Each row was made from one path, in order. Every step used is in the known rows, and no mark comes twice. Write each row's path.
In the rows, 128 means zero.
Known rows
futo > vukiv > sisu > kivu: [ 98 139  46 112 138  69 128  88 112 171 140 143 130 117 140 199 150 136
 138 145 192 132 141 117  65 151  78 130 122 152 140  74 152 122 123 145
 138  81 145 149 139 108 120 128 135 100 166 111 173 155 179  71 149  60
 118 150 114 139 139 133 103 121 135 124 123 119 124 148 171  81 126 114
 123 125 151]
zisem > kivu > sisu: [133 142 118 157  97  70 157 154  82 121 131  63 114 159 143 129 212 110
 184 104 136 182  79 131 109 125 138 109 121 101 131 162  60 116 132 112
 128  91  84 158 133  98 104 155 117 120  90 196 137 126 141 109 151 135
 114 107 126 118 136 117 127 106  91 126 126 138 139 112 133 165 138 136
 153 104 135]
zisem > kivu: [116 159 167 156 149 112 146 150 118 139 132  57 112 116 137 113 188 112
 184 128 131 169  96 117 145 107 119 146 104  97 116 166 105 100 178 114
 149 102 122 142 137 116 124 136 121  98  61 167 152 113 135 139 134 142
 130  99 117 137 140 101 134 121 130 147 120 121 108 104 152  59 135 141
 149 110 153]
sisu > kivu > futo > vukiv > feru: [106  91 119 116 155 164  96 121 116 147 153 172 148 108 114 151  92 135
 112 167 153  89 130 143 125 127  82 123 154 168 127  97 161 125 114  93
 131 117 167 127 166 116  93 120 144 166 154 128 124 148 154 130 105 111
 121 120 138 141 127 136 128 117 105 132 115 129 142  66 132 105 120  93
 105 143 132]
kivu > futo: [138 154 156 132 123 157 123 124  89 138 138 146 102 105 121  83 104 138
 187 136  72  95 139 139 150 135 163 142 133  96 116 145 135 132 113  78
 144 132 111 123 145 133  95 134 129 145 109 111 137 137  94 106 134 105
 126 103 137 145 152 139 145 144 127 143 128 119 159 118 116 141 122 116
  93 131 110]
feru > kivu: [123 150 211 157 129 103 155 123 159 111 103 134 113 103 153 147 102 128
 196 104  94 136 100 119 125 153 139 141 123 102 108 143  95 137 157 132
 150 116 124 127 122 131 126 119  92 106 103 104 110 118 113 154 119 131
  86 134 128 124 112 144 152 123 138 117 135 115 108 165 140  66 133 174
 157 128 119]
feru > kivu > futo > vukiv: [102 131 198 131 115  82 130 130 156 130 115 177 127 118 143 134  49 124
 156 176 109 106 128 141 141 169 138 165  96 134 131 118  77 134 124  92
 145 187 140 142 119 119 109 117 138 129 132  90 118 132 110  92 105 111
 108 133 150 110 157 171 116 122  72 119 144 149 153 177 169  96 105 117
 135 105 124]
futo > vukiv > sisu > kivu > feru: [105 134  64 119 122  82 136 118 113 158 132 177 141 146 121 172 165 130
 107 131 212 112 114 106  69  99  73 106  83 174 145  66 124 135 131 142
 107 101 161 148 138 133 127 120 118  92 185 133 146 149 185  74 127  95
  94 131 135 137  89 121 101  98  77  94  84 128 137  94 183 116 128 139
 143 139 156]
futo > kivu > sisu > vukiv > feru: [152 105  39  90 130 109 114 158 134  60 146 109 111 172 115 112 173 145
  92 109 213 146 104 113 165  93 113  91 142 128 132 139 128 154 110 150
 104 129 105 140 155 126 157 115 149 172 135 128  80 145 154 170 115 134
 141 183 106 110  71 127  98 134 140 131 128 162 128  80 120 161 150 157
 127 128 143]
sisu > vukiv > feru > kivu: [113 122 150 140 153 160 115 144 150 106 130 106 128 138 136 159 114 153
 100 116 119 125 127 120 133 151  79 121 156 154 120 130 154 183 171 151
 139 129 164 131 132 125 152 107  97 155 123 100  65  90 140 211  89 158
 157 169 121 100 115 131 162 146 159 126 138 126  92 124 115  61 161 163
 146 114 163]
zisem > vukiv: [126 154 162 135 128 113 113  98 144 113 111  88  90  97 139 109 156  92
 146 142 139 164 130 132 146 130 141 147  98 111  93 119 182 133 143 128
 139 199 163 129 128 121 144 170 110 113 110 151 160 127 106 153 126 124
 126 111 100 157 134 105 115 134 182 137 115 102 162 137 114 110 123 130
 144  99 104]
sisu > vukiv > futo: [122 133 119 118 139 172 115 120 139 126 142  88 138 118 111  88 128 126
  86 127  80  92 200 134 149 110 137 132 111 120 110 154 205 133 169 137
 143 131 112 136 111 133 144 128 160 139 119 108 150  85 153 194 145 148
 156 124 119 117 114 109 155 160 193 181 141 105 104 124 130 161 157 115
 121 156 149]
sisu > kivu: [ 79 141 124 158 173 125 141 109 138 165 136 112 123 113 133 160 145 119
 160 120 133 130 126 142 105 125 109 140 138 105  91 124 123 121 119 148
 153  99 126 120 154 142 103 136  97 124 119 118 144 112 147 159 152 121
  97 101 127 154 128  95 155 139 144 136 103  97 127 136 112  95 121 112
 133 144 139]
zisem > kivu > sisu > vukiv > futo: [120 125  65 105  98 153 140 166 110 123 149   4 153 177  91 108 172 144
  59 135  93 129 152 152 117 115 133 109 108 159 157 188 117 113 159 131
 122 122  78 152 111 112 147 135 178 132 113 191 113  99 161 166 171 185
 178 130 117 122 123 104 155 127 107 166 150 159 113 121 119 174 138 111
 151 121 130]
feru > kivu > zisem: [120 150 205 157 101 107 148 127 150 132  84 173 150  90 148 144  72 125
 172 109  79 149 107 134 136 159 161 145 120 110 140 129  69 140 125 155
 156 112 125  99  86 156 112  99  91  76 105 114  87 129  95 121 122 178
 114 135 165 101 139 151 163 133 109  98 143 121  86 174 126 103 116 147
 138 130 133]
futo > vukiv > feru: [119 116 172 126 126 114 108 129 124 103 152 173 138 106 128 149 149 123
 149 147 188 166  98 104 115 106  64 140 134 142  88 129 183 136 140 101
 139 128 187 140 149  94  93 115 151 108 144 115 130 142 145  99 114 106
 132 130 109 136 125 130 105  98 164 133 106 142 115  85 112 101 149 136
 135  96 170]
kivu > zisem: [142 166 178 159 106 117 123 109 108 120 108 187 129  81 131 133 132 132
 185 120 119 176 118 133 138 122 162 125 113  94 124 137 135 140 127 152
 142 108  96  88 106 149 117 115 105  68 110 105 139 156  85 107 130 129
 123 116 148 121 138 133 151 133 151 110 132 125 122 115  96 149 130 113
 109 136 138]
sisu > vukiv > futo > kivu: [128 128 111  92 176 138 116 151 166 121 151  91 111 154 108  88  94 163
  82 103 152  94 186 117 167 115 133 133 115 112 124 161 164 116 173 149
 138 153 103 131 112 131 165 103 198 146 118  95 154  97 141 204 131 154
 160 167 103 126 101 128 133 150 171 164 150 126  85 135 134 107 114 136
 144 145 136]
kivu > feru: [146 169 194 154 137 118 133 142 118 146 126 156 127 125 126 114 166 109
 168 128 120 132  84 100  98  91 117 111  80 105  71 137 128 143 135 141
 123 137 120 119 132 160 132 131 108 105 142 108 116 135 123 133 127 123
 124 107 130 142  92 117 128 117 124 121  79 117 137  57 146 160 128 130
 137 149 167]
kivu > sisu > vukiv > futo: [135 103  62 109  92 164 153 134 123 126 156  84 143 157  76  94 145 144
  74 121  88 103 144 136 130 109 166 112 120 118 138 160 158 132 122 164
 118 109  64 136 106 130 131 137 165 149 134 146 114 136 133 169 165 137
 160 136 123 119 122 131 146 143 153 144 141 132 126 135  91 231 165 122
 104 139 130]
kivu > futo > vukiv > sisu: [133 124  85  99  94 124 118 107  98 122 154 202 132 124 135 131 119 138
 135 155 161 108 127 120 128 134 130 138 115 140 169  83 153 139  96  66
 110 136 149 145 133 102 105 139 174 143 157  98 181 166 135  28 131  60
 110 122 142 137 174 178  91  97 116 121 149 140 160 134 158 142 122 131
  87 139 123]

Which path is each row?
[166  95 110 107 133  78 124 121 134 119 123  66 108 193 115  83 159 121
  74 119 150 138 158 146 158  98 145 136 140 128 143 148 107  92 104 143
  89 179 110 125 119 114 151 147 181 122 162 159 140 130 111 127 146 154
 134 163  92 158 111 108  90 128 149 125 115 148 125 152 122 199 126 113
 152 101  68] -> zisem > vukiv > futo > kivu > sisu
[128 145 178 157 101 107 131 107 135 116  82 126 120 103 139 152  95 101
 133 118 103 174 116 141 129 169 166 159  91 150 144  98  98 140 140 154
 146 168 149  69  97 134 163 122  74  82 106 162 127 114  69 142 104 166
 125 144 143 123 142 141 139 131 125  80 135 105 122 202 108  93 101 121
 164  92  98] -> feru > kivu > zisem > vukiv
[156 129 144 119 109 198 119  98 115  97 107 135 144  99 127 137 137  78
  89 113 133 187 119 125 142 126 121 103 151 154 126  99 201 156 113 135
 124 141 171  58 123 118 132 110 106 118 132 146 120 143  82 123  98 159
 154 118 131 127 134  94 132 138 180 114 114 130 119  89  61 137 132 121
 120 106 128] -> kivu > zisem > vukiv > feru
[140 137 154 137 116 195 128 103 140 145 104 115 142 114 108 104 115  90
  55 138  81 140 160 146 165 126 170 127 128 142 129 129 186 106 130 150
 123 148 122  74  94 137 136 124 139 108 132 129 150 121  95 130 140 163
 161 106 153 118 150 102 136 150 174 121 138 107 125 139  76 178 135  85
 124 129 106] -> kivu > zisem > vukiv > futo
[140 110 205 138 166 197 115 143 134 149 132 172 134 123 145 127  53 144
 145 114  87  95 131 102 142 151  96 117 189 120 119 131 115 139 108  84
 132 113 141 134 153 135 119 110 105 187 130  99  47 109 124 142  87 143
 114 126 143  96 142 156 146 137 104 120 157 136 135 118 108  96 131 166
 116 149 118] -> vukiv > feru > kivu > futo
[133 134 149 116 110  91 120 128 130 135 150 180 116 113 126 116  98 115
 152 162 140 113 132 140 135 127 155 157  72 113 134 124 131 140 117  80
 144 186 137 147 131 109  86 136 189 125 145 116 175 152 112  91 127  95
 131 104 143 139 157 167 104 106 103 138 136 144 168 117 144 135 119  91
 104 116 132] -> kivu > futo > vukiv
[143 108  41 124  91 145 121 155  94  81 142 118 145 148 118 137 168 158
  99 124 155 145  94 125 117 107 127  82 144 152 124 154 157 178 120 137
 100 111 119 138 144 123 139 135  98 157 136 152  79 138 128 176 113 131
 162 137 137 118  99 129 142 122 160 144 127 134 137  89  86 164 161 131
 118 126 161] -> kivu > sisu > vukiv > feru
[133 119 132  91 170 139 102 175 153 127 152 109 131 175  77  76 122 146
  64  97 145  67 165 112 147  86 126 110  96 136 126 157 122 121 188 188
 133 148 126 147 124 184 176 105 200 148 166  90 109 104 158 202 116 160
 156 158  93 136  67  94 122 135 130 126 119 159 108  64 177 136 134 130
 152 163 143] -> sisu > vukiv > futo > kivu > feru
[107 130  44 136 157 133 136  96 110 155 131 138 121 120 151 156 151 140
 141 119 137 115 131 133  95 124  80 101 159 137 134  84 154 119  97 142
 135  48 131 136 155 137 127 125  81 118 127 120 150 126 171 101 152  63
 112 125 110 145 142  90 131 148 130 117 123 113 118 158 139  90 124 148
 127 154 123] -> vukiv > sisu > kivu
[ 95 147 118 140 162 174 122 127 109 159 143 127 120 106 150 127  96 132
 164 130  97  85 144 146 105 155 137 121 136 115 102 130 117 118 110 117
 141 132 106 120 143 143  99 140  89 144 115 136 138 131 137 145 132 114
 115  91 134 154 138 115 147 135 111 151 116 116 163 121 138 131  94 108
 104 158 109] -> sisu > kivu > futo
[134 126 172 114 126 157  93 162 103 128 164  97 138 129 134 125 139 128
 129 154 169 142 122 111 121 111  74 139 129 147 136 147 136 114 144  53
 130 129 172 166 158  92  98 131 165 174 144 160 137 126 134  87  82 125
 128 122 120 102 146 129 117 103  94 148 119 158 141  41 146  86 135 130
 133 106 157] -> zisem > kivu > futo > vukiv > feru
[126 117  43 123 156 191 133 117  97 166 129 151 124 131 143 135 115 128
 136 130 108  67 154 145 106 147 104 108 178 131 146  82 116 121  83 123
  98  61 127 141 136 137 123 131 102 175 136 120 154 125 147  86 126  90
  97 124 131 137 175 119 132 144 100 122 154 104 147 136 150 116 118 141
  86 180 105] -> vukiv > sisu > kivu > futo
[144  90 128 121  89  56 141 138 123 106 116 181 143 153 122 168 119 134
 133 139 179 171  81  96  93 135  78 127 139 160 143 123  85 132 112 117
  85 102 130 124 141  87 121 113 105 111 152 123  79 138 144  96 120 120
 113 162 154 102 103 156 118  82 101 108 126 155 127 127 110 127 136 146
 153  75 134] -> futo > vukiv > feru > kivu > sisu
[111 133 193 145 135 148 137 130 150 155 104 154 123 124 153 125  58 135
 178 133  58  93 125 128 149 172 154 143 135 106 128 126  81 127 122  90
 126 149 119 121 119 129 116 107 113 161  99 104 109 113  82 140 119 138
 105 124 146 122 141 161 141 127  90 115 147 131 148 164 151  88 113 148
 113 132 103] -> feru > kivu > futo
[125 124 127 103 114  96 133 123 135 149 125 190 132 122 144 171  85 140
 128 167 117 101 150 114 116 158 116 151 138 144 190  89  92 125 116  95
 115 124 159 167 134  91 134 110 141 148 156  93 148 151 123  40 120  83
  97 138 135 103 168 186  97 109  60  99 175 127 133 180 184  92 130 154
 124 104 112] -> feru > kivu > futo > vukiv > sisu
[138 129  81 110  76  59 120 105 120 120 125 172 125 105 132 170 143 132
 148 143 188 157 124  98 122 103 103 127 121 135 155  94 167 115 122 113
 116  93 144 164 134 104 117 132 158  91 144  94 167 154 160  24 151  62
 130 134 125 119 138 150  94 107 152 121 139 117 114 148 149 116 142 157
 119 112 162] -> futo > vukiv > sisu
[140 123 191 119 186 113 127 146 176 140 128 117 102 142 123  78 117 124
 123  98 139  99 166 122 150  84 122 110 166  88  93 165 122  75 140 148
 146 106 102 139 107 134 132 112 195 137 135  80 135 131 138 132 139  96
 133 138 108 138  94 127 109 130 186 145 121 117  88 124 139 113 116 128
 122 158 132] -> vukiv > futo > kivu
[166 145  81 119  65 134 123  81 100 118  99 137 127 116 132 151 164  86
 117 124 144 178 125 117 146 118 155 124 110 177 171  77 178 153 107 132
 117 119 154  91 101 132 162 140 106 100 133 128 186 161  96  49 126 120
 125 116 138 138 169 111 116 161 171  78 134 108 113 155 106 148 123 133
 119 129 105] -> kivu > zisem > vukiv > sisu
[140  88 148 149 105 123 149 129 130 123 106 125 136 150 130 171 119 147
 152 117 130 161  87 110 110 133  84  92 204 124 119 143  81 134  96 111
  94  89 106 135 125 125 118 114  58 147 114 129  37 139 130 129 105 141
 110 135 139 109 104 157 127 107 119 109 102 141 118 119  84 148 140 157
 137 118 129] -> vukiv > feru > kivu > sisu
[119 121 116 123 143 192 136  89 121 174 105  91 139 114 112 120 100  96
  34 129  73 135 171 159 122 141 155 120 137 157 135 118 157  92 119 192
 128 140 121  76 116 151 151 137 131  98 140 163 143 130 123 173 146 168
 136  99 126 135 129  79 154 156 154 123 111 112 127 159  97 169 125  81
 122 158  87] -> sisu > kivu > zisem > vukiv > futo
[125 109  83 114 100 127 163 155 148 112 120  69 139 171 107 120 106 177
  67 123  71 100 142 123 109 135 141 124 125 143 130 152 106 121 129 158
 110 140  80 135 101 134 151 130 122 162 120 134  57 105 133 192 160 180
 149 149 132  87 108 135 164 135 108 144 135 142 108 196 124 167 155 151
 149 139 102] -> feru > kivu > sisu > vukiv > futo
[149 117 109 138 126  32 135 140 118 101 113 140 102 153 139 115 175 153
 191 101 183 150  94 128 140 117 160 113 123  78 134 151  50 122 103 130
  94 117  81 127 141 141 130 121 150 116 126 130 109 165 121 113 140 119
 109 150 108 146 119 134  81 108 124 115 118 145 125 127 134 160 108 136
 141 111 111] -> futo > kivu > sisu
[119 134 103 148 145 123 134  85 118 139  93 116 151  95 114 159 138  96
 125 150 122 176 129 163 116 159 154 144 100 164 140  89 143 124 128 183
 129 161 137  76 122 150 139 126  83  90 117 175 170 131 107 150 135 153
 122 114 150 145 145  87 144 148 148 109 127 104 136 153 114 119 108  85
 148 128 101] -> sisu > kivu > zisem > vukiv
[ 90 129 110 126 162 119 125 119 115 165 154 159 139 115 122 141  81 146
 139 187 136  92 139 160  95 148 132 139  83 131 126 105 110  96 100 106
 156 159 141 117 156 124  92 135 150 135 135 134 167 142 144 125 126  98
 102 113 140 141 139 137 127 121  97 134 112 125 174 133 159 103  85  77
 113 128 108] -> sisu > kivu > futo > vukiv
[107 117  68 131 102  91 146 139 152  97 111 100 122 164 118 148 120 172
 133 136 102 122  94 137 122 150 165 128  97 138 150 138  72 169 140 156
 116 161  90 166 107 124 167 134  87 131  87 140  78 128 125 167 137 161
 135 155 123 121 116 134 145 137 103 125 140 146 130 162 135 136 139 145
 163 128 111] -> feru > kivu > sisu > vukiv
[127 152 175 153 155 156 135 139 105 135 138  86 124 146 164  97 141 123
 166 124  99 130 131 135 160 139 124 142 127  93 140 173  84 118 135  69
 150 124 111 132 132 115 122 152 142 152 101 158 145 109 115 130 114 142
 116  93 117 126 172 126 138 133  90 156 143 132 140 104 160 103 120 129
 128 127 113] -> zisem > kivu > futo
[145 123 169 120 144 168 127 104 139 117 132  55 107 128 126 104 154  91
  81 136  76 125 173 133 149 109 115 153 143 137 119 138 204 108 126 131
 151 175 142 120 103 115 140 148 152 138 139 139 163 100 128 152 152 146
 140 116 113 156 138  95 115 147 205 162 105 106 130 149 103 151 138 119
 130 116 106] -> zisem > vukiv > futo
[146 154 191 134 168  68 124 169 137 120 121 182 109 150 131  89 149 119
 159  94 174 118 102  97 140 107 132 102  96  78 105 146  78 111 134 140
 140 150 124 137 144 165 137 124 145 119 143 107 119 137 120 139 129 113
 107 144 114 149  74 124 105 109 107  98  84 133 131  79 163 115 106 152
 146 145 152] -> futo > kivu > feru
